Each row was made from one walk, in order. Every step used is in the known rows, and no mark comes twice. Write each row's walk.
Known rows
sofo -> zeki: [  1  -4   9 -20  15  10  16  -4 -13 -29   3   8   6  -1 -10   9 -37 -25
 -16  10  23  -4 -20 -14  -9   3  20  13  35   5 -15 -14  11  11   5   1
  16 -24   4   3  -4 -19   7  12]
suse -> bere -> giluso -> zeki -> sofo: [  3  -8 -12  22 -14 -11   4 -23 -25  14 -16  25  -5  -6  -1  43 -21   5
  -7  11 -14 -16 -15   7   0  -5  -8 -32  20 -19  -8 -16  21   0 -24  -3
   5 -12  10 -29 -24   5  14  -6]
zopaf -> sofo -> bere -> suse: [ 28  38  22  16 -28 -17   2  -3 -46  -9  -2  -6  27   8  -6  -1 -31  12
  -3 -14  26  12 -13   4   7  27 -36  24   7  36 -17   0  -2  18  -7 -12
  -7  14  -7   3   5 -21   7  26]
zeki -> giluso -> bere: [  1  21   2   2 -18 -18 -19   2  11   2  -5  22  25   0   2   4 -29  -2
 -27 -12 -11  -5   1  10  10  16  -4  -8  14 -16  -9  -9   6  52  -6 -14
   1 -12   3 -23  -6  -2   1  15]
zopaf -> sofo -> zeki -> giluso -> bere: [ -5  41  -2  -7  -3 -10 -23  -5 -11 -10  -7  26   3 -14 -13   9 -13 -12
 -35 -15   3   8  -8   9 -11  18  12 -10  26   2  -9   3   1  54 -37   4
 -18  -7   0 -15   2   3 -14  26]
zopaf -> sofo -> bere -> giluso -> zeki -> suse: [  1  19 -13  27 -46  -4  -7 -15 -51  14 -19  23  -8   4   5  25  -5   0
  11 -22  -3  -2  -2  19 -10   0 -22  15  14  23  15   0  20  20 -21  11
  15  -2  -6  -3 -18   0  15   2]
zopaf -> sofo -> zeki -> bisarov: [ -1  29  10  -9  22 -14   5  13 -24 -16  -4   6  -4   1 -24   4 -16 -14
 -26 -10  41  21 -38 -22 -22  24  12  10  16  26  -4   6  -9  39  -4  11
  -5 -17  11   5   2  -6 -21  24]
zopaf -> sofo -> zeki: [  2  12  11 -17   7  13  13  10 -25 -34   1  13   0  -7 -14  12 -24 -16
 -20   7  26   7 -24 -11 -14  16   9  15  28  21 -16  -6  -3  22  -9   8
  -6 -11   0   2   1  -4  -7  18]
sofo -> bere: [ 26  10  18  -3 -10 -10  -6   2 -17 -17   2   6  22   0   2   4 -33   0
 -11  -2  23  -4  -4  -8   6  13 -17  15  15  13 -11  -7  14  22  24 -24
  18 -10  -8 -17  -4  -3  15  12]
zopaf -> sofo -> zeki -> giluso -> bere -> suse: [ -2  56   4  -8 -12 -19  -7 -17 -23  -5 -12   5  13  -3 -18  -3 -13  -9
 -32 -29  -2  13 -10  13  -8  19   0  -3  19  21   1  -2  -9  38 -51  -3
 -23  10   8   1  11 -15 -10  33]
zeki -> giluso -> bere -> suse: [ 10  34   8   8 -33 -30  -9 -13  -8   8  -6  -6  36  14  -2  -4 -32   0
 -24 -26 -14  -1   4  15   6  23 -12  -8   8  -1 -10  -9   2  35 -17 -20
  -7   4   2  -6  -1 -30   7  15]
suse -> zeki -> bisarov: [ -8   1   6  14 -10 -26  15   6  13   4  18   5  12  -4  -4   4 -41 -17
 -30   7  33  -1 -28 -17  -5  28  11  -4   6  12  -8 -28   7  14  25   2
  26 -27   7 -12   3 -24  -2  -7]
giluso -> bere -> sofo -> zeki -> bisarov: [-18  29  -8 -12  11  -8  -3 -11 -36  -3  -7   4  -2  19 -26   8  -5   1
 -41 -22  35  21 -23 -19 -23  -4  16  -1  35  -4   5  15   5  11   3   6
   3  -7 -10 -15   6 -17  -8  -1]
zopaf -> sofo -> bere: [ 26  31  16  12 -17   0 -14  10 -20 -12  -6  21   9  -6  -5   7 -31   6
 -12  -2  29   9  -3  -4   1  28 -30  25  10  20 -20   0   1  36   6 -12
  -3   3  -2 -14   3   0   2  22]
zopaf -> sofo -> bere -> giluso: [ 17  34  12  23 -32   3 -29   0 -35  -9 -11  18  22   1 -11  15 -12  17
  -5  -2  21  -3   2  13   6  17 -28   2  14  18 -29  -2   2  35 -14  -1
  -9   0  -5 -13  -2   3  10   9]
bere -> giluso -> zeki: [-13 -14  -4   2 -17   7  15 -11 -14  -4 -12  15  23  15   3  23 -27   1
  -2   0 -11 -20 -21  12  -1   8  -9  -7  32   8  -5 -26  24   0   3   8
  22 -22  -2 -12 -23 -24  21  -3]
bere -> giluso -> zeki -> sofo -> zopaf: [ -3   1 -13   0  -8  -1   0 -20 -33  -7 -16  14  -3  11  -2  22  17  -1
   1  12 -30  -9 -16  11   3 -10  -4  -6  13   9 -12  -6  17 -14 -26  16
  14 -32  16   1 -15   4  13   6]
giluso -> zeki: [ -2 -19  -6 -15  -6   2  28 -11   2 -12   1   7  11  12   9  14 -43 -11
  -9  -2  -4 -11 -27   0  -5  13  -5  11  31   8  -3 -25  26   7  14  -7
  27 -25   4 -14 -23 -21  11   8]
zopaf -> sofo -> zeki -> giluso: [ 18  33   7 -12   9 -15 -17   9  -5 -15  -3  12   1 -20  -7   9 -20 -34
  -9   2   5   6 -15  -2  -6  22  13   0  22   4 -21 -18  -8  42 -32  19
 -16 -12  15  -3   0  -5   5  22]
zeki -> suse -> bere: [ 16  -2  -2  29 -37 -24   9   3 -18  -6   2   9   0 -12  13  16 -44 -10
 -10 -25  11  -7  -3 -11  -3  -1   3  -1   3  -8   3  -8   5  22   4 -11
  11  -8  11   2 -17  -5   4  -1]
zopaf -> sofo: [ 16  12  11   2 -21   8   7  22  -7 -20   8  13  12  -2  -9   7 -37   3
 -19  11  19   4 -15  -7   6  35 -12  13   9  22 -41  -8  -7  34   0  -1
  -4  -9   6   2  -3  -2   1  20]
suse -> bere -> giluso: [  6  -1   7  32 -21  -5  -8   1 -16 -16  -5  14  22  -8  -9  15 -38   7
  -8   4   6 -20   0   6   0   5 -16 -33  22 -15 -16 -17   8  19  -7   3
   0  -9  -4 -22 -18  -9  15 -10]
zeki -> sofo -> zopaf: [ 22   5   6 -10 -11  -7  -1   8 -15 -26   2   7  -3   2   2   6   3 -14
 -13  22   1   2  -8  -9  12   4   2  14   0   7 -36   2   2  13   2  -7
   3 -30  21   4   3  16   2  20]

Which walk is each row?
[ 11  -7  -3  10 -23  -7  18  -3  -4  -2   9  10  -3 -15   4  22 -38 -22
 -22  31   9  -2 -22  -8  18  14   9  -3   5  -2 -38 -26  16  -3  10  -2
  14 -28   8  -8  11   0   5   0]
suse -> zeki -> sofo
[-17  18  -8  23 -31  -5  29 -24 -14  -5  16   5  39   1  -2   3 -47  -3
 -40 -19   5  -6  -9  12   8  14  -6  -3  21  20   8 -10  15  -9   0  -3
   5   2 -13   6   5 -36   2   3]
giluso -> bere -> suse -> zeki
[ 24  16  -6   8   7 -39 -19  -9 -17  -4  -1   0  -1 -19  -3  19 -15 -31
 -14  -2   2   0  -2 -15 -15 -12  13 -29  42 -33 -17 -21   2   7 -37  24
 -20  -8  14 -31  -2 -26  22 -11]
suse -> bere -> sofo -> zeki -> giluso
[ -3   2 -14  23 -40  -5  -4 -22 -40  15 -23  12  -4  13  13  22 -13  -4
  15 -32  -5 -12  -8  14  -8 -15 -11  13  22   9  28  -7  41   2  -5  -3
  33  -8  -5  -7 -23 -12  20  -8]
sofo -> bere -> giluso -> zeki -> suse
[ -4  -5   2 -16   0   2  16  -4 -33 -20  -5  -4 -13   2   3   5 -31 -31
  -7 -10  15   0 -16 -16 -14  -5  24  27  19   9   6  -6  11  10   1  -5
  21 -23   3  21  -3  -9   2   9]
sofo -> zeki -> suse
[  9  46   2  37 -23 -49   8 -12 -32  27   4   0  10  -5 -10   5 -29   0
 -20 -20  44  18 -25  -2  -8  30 -21   8  -2  46   3  -2   1   5   5   8
   0   7  -3  -2  15 -23  -3  16]
zopaf -> sofo -> bere -> suse -> zeki -> bisarov
[  9  18  -5  14 -22   1  -9 -17 -32   5 -16  26  12   2  -4  21  -8   9
  -1  -5   6  -6 -13  18  -9  13 -28   7  25  16  -4 -10  16  17 -18   5
   8  -4  -5 -19 -16   2  15   8]
zopaf -> sofo -> bere -> giluso -> zeki
[-10 -14  -6  11 -27   2  10  -6 -30   9 -13   5   3  11  12  24 -24  -9
  10 -16 -12 -16 -14  12  -5  -4   0   5  19   7  13 -20  25   0  -7   5
  30 -21   5   8 -29 -20  19  -7]
bere -> giluso -> zeki -> suse
[ -2  38   7 -11  -9 -29  -2 -21 -22  -6 -10  -2  23   6 -10  -4 -17 -16
 -28 -33  -5  -2 -10   6 -10   3  15  -6  28   1   9  -2   6  19 -30  -9
  -7  -6   1  -5   1 -29  -2  21]
sofo -> zeki -> giluso -> bere -> suse
[ 16  15  16  16 -22  -3 -20  -6 -27  -7 -11  13  31   6  -8   5 -16  10
  -3   1  20 -15   2   9   3  12 -16  -6  17   7 -12  -7  19  13   8 -11
  13  -7 -13 -17  -6  -4  21   6]
sofo -> bere -> giluso
[ 19  16   1   0 -25 -25  21 -32 -43  14 -24  -4  -2  21  11  22 -20  -6
   7 -15  -3   5 -23  -1   5   5 -19  20  13  28  -2  -2  21 -14   1 -26
  16  -2   8   0  -6 -15  25  23]
giluso -> zeki -> sofo -> bere -> suse
[ -5  16   5  12  -1 -34 -10 -20 -24  19 -21  12  16  18  -5  14 -10  10
   5 -16  19  -8 -23   3 -17   3 -11  -9  25  19  16  -1  23  10   8  -6
  29 -11  -4 -27 -21 -10  15  -2]
sofo -> bere -> giluso -> zeki -> bisarov
[  5 -12 -22  26 -26 -20  15 -16 -13  -1   0  13 -18  -5  23  26 -43 -18
  -2 -24  -4  -7 -16  -4 -17  -7  -3  -2  21  -5  27 -12  19   6  -4 -13
  24 -13  13 -12 -32 -17   9  -1]
giluso -> zeki -> suse -> bere
[  1  21   8  10 -32  -3  20 -15 -22 -18  -3  -8  40  23  -9  -4 -39  14
 -31 -23   2   2  -5   7  11  21 -12  11  14  22  -4   5   9  20   3 -24
   0   3 -16   5  -5 -27   3  13]
giluso -> bere -> suse
[  6  17  -9   2 -26  10   2  -4 -26 -18   1   0  19  17 -14  19 -22  17
 -40  -6   5   9   2  -2   5   5 -15   2  29  -6 -19   0   8  20   1   2
   1  -1 -17 -21   1 -16   3  -3]
giluso -> bere -> sofo
[  3   5 -16  24 -11 -14 -10 -26 -39  -1  -7  29  -7  -2   6  30  14   3
  -4   8 -34 -14 -11   5   0 -25  -3 -25  21  -9  -3  -7  13 -11 -36  12
  -1 -21  24 -26 -18  11  13  -6]
suse -> bere -> giluso -> zeki -> sofo -> zopaf
[ 25  46   8  29 -40 -51 -14  -9 -11  20   4   2  13 -16   9   1 -28 -21
 -11 -12   6   2  -5  16   7  29 -23  -5   6  32 -11 -27  -4  19 -29  15
 -15   4   3  -4  18 -21  14  18]
zopaf -> sofo -> bere -> suse -> zeki -> giluso
[  5  18 -11  22 -11 -16   4  -2 -42 -12  -1  14 -24 -27   0  20 -28 -21
 -17 -17  23  10 -14 -14 -24  -9  14   5  18  10   7   6  -2  24 -36   7
  -8  -4  13   3  -7   1  -9  13]
zopaf -> sofo -> zeki -> suse -> bere
[  7 -12 -14 -11  -9   1  25  -8 -12  -2 -14  14 -12  10   7  32 -31 -13
  -2  22  -7   3 -30  -9   6   7   3   6  15   1 -14 -20  18   2   6 -19
  22 -28  19  -9 -20   2   6  13]
giluso -> zeki -> sofo
[ 15  10  -1  25 -37  -8 -10 -21 -28  14  -9  20   3 -21  -5  27 -12  -7
 -13  22   9  -7  -4   9  18   4  -9 -11   4   2 -24 -15  17  -5  -1   2
  12 -13  -1 -20  13  10  13 -10]
suse -> zeki -> sofo -> bere -> giluso
[ 15  27  -6   5 -22 -11 -21  -5 -11   8  -7   4  22   3  -3  17 -11   3
 -28 -11  -4   6  10   5   7   9  -9 -16  22 -18 -26  -7  -3  34 -23   4
 -12   0  -1 -27   0 -16  14   1]
zeki -> giluso -> bere -> sofo
[  1   9  -3 -15  26 -14  11   1 -38  -9  -4 -15  -3  18 -21  13 -11 -13
 -15  -4  40  13 -31 -28 -26   7  16   8  33   7 -12   0   2   0   5  20
   7 -14  -1  -6   2 -34   4   1]
bere -> sofo -> zeki -> bisarov
[  6   0  -3  -2 -12  -3   7 -13 -12 -12  18  12  -7 -10   7  12  -1 -29
 -20  26  -1   3 -12  -3  19  -4   7   1   2   9 -25 -16  11 -14  -5   8
   9 -34  16   4  12   5   4   6]
suse -> zeki -> sofo -> zopaf
[ 13  32 -10   4 -17 -15 -30  -8 -16  -8  -1   3  22  14  -1   3  21  -3
 -29  -9 -18  10  14   9   4  -5  -6 -10  22  -8 -16   1  -2  22 -28   9
 -16 -11   5 -26   3 -11  15   2]
zeki -> giluso -> bere -> sofo -> zopaf
[  5  -1  -2   6  -2 -14   7  -5 -28 -14   0  10 -19 -14   8  15 -38 -31
  -5 -19  21  -2 -10 -19 -26 -25  24  -1  22  -2  18  -4  11   5  -9  -1
   6  -9   6   8 -14 -10   2   0]
sofo -> zeki -> suse -> bere
[ 25   2  -3  24 -18 -14  -2   0 -17 -16   6   2  10  -4  -2  21 -39   0
 -16   9  15   5   2 -14  -6  -1 -14 -16  28 -18 -20 -15  -3   4  -3  12
  -9   3  -1 -32 -12 -27  21 -14]
suse -> bere -> sofo
[-25  30   5  23 -23 -33  18 -25  -9  12   8   0  24  15 -12  -1 -34   3
 -42 -27  26   6 -31   6  -4  21   3 -10   7  21  16   3   9   5   6 -11
  12  -3 -12   1   7 -33 -12   8]
giluso -> bere -> suse -> zeki -> bisarov
[-13  16 -18  -3 -17  15   0 -14 -53  -7 -11   0 -13   9  -9  18  -7 -15
 -30 -31  12  13  -3  -8 -17 -17  16  14  37   0  19  11  10   0 -12   8
   8   1 -12   7   7 -15  -3  -2]
giluso -> bere -> sofo -> zeki -> suse
[ 34  21  14   8 -31 -23   6 -14 -42   4 -21 -11  13  15   2   9 -25   1
  -2  -9   9   7  -8  -7  14  21 -15  24  -5  19 -19   0  10   5  12 -31
   2   0   4   5   3  -6  18  22]
zeki -> sofo -> bere -> suse
[  6  -1 -12  -2 -10   5  11   2 -53 -20  -6 -17 -21  11   0  16 -22 -29
  -6 -12  15  11 -13 -22 -12 -16  13  22  34   0  -5  -6   5  -6  -2  30
   8 -10  -1  20   4 -30  16  -6]
bere -> sofo -> zeki -> suse
[ -1  18 -19  19 -30 -14 -12 -14  -1  13   7  14  12 -11   3  19 -19 -17
 -36  -3  -9   1   2  10   6  12  -3 -27  28 -17 -15 -24  12  12 -22  30
  -7  -8  -6 -31  15 -23  10 -12]
suse -> zeki -> giluso -> bere -> sofo
[  4  21 -13  -2 -18   3 -14 -11 -37 -28  11   9  20  17  -4  -1   9  10
 -36  -8  -2  13  12   2   0 -12 -15   4  25   2 -11  10   1   4  -9  10
  -8  -5  -5 -12   3 -11  -1   0]
giluso -> bere -> sofo -> zopaf
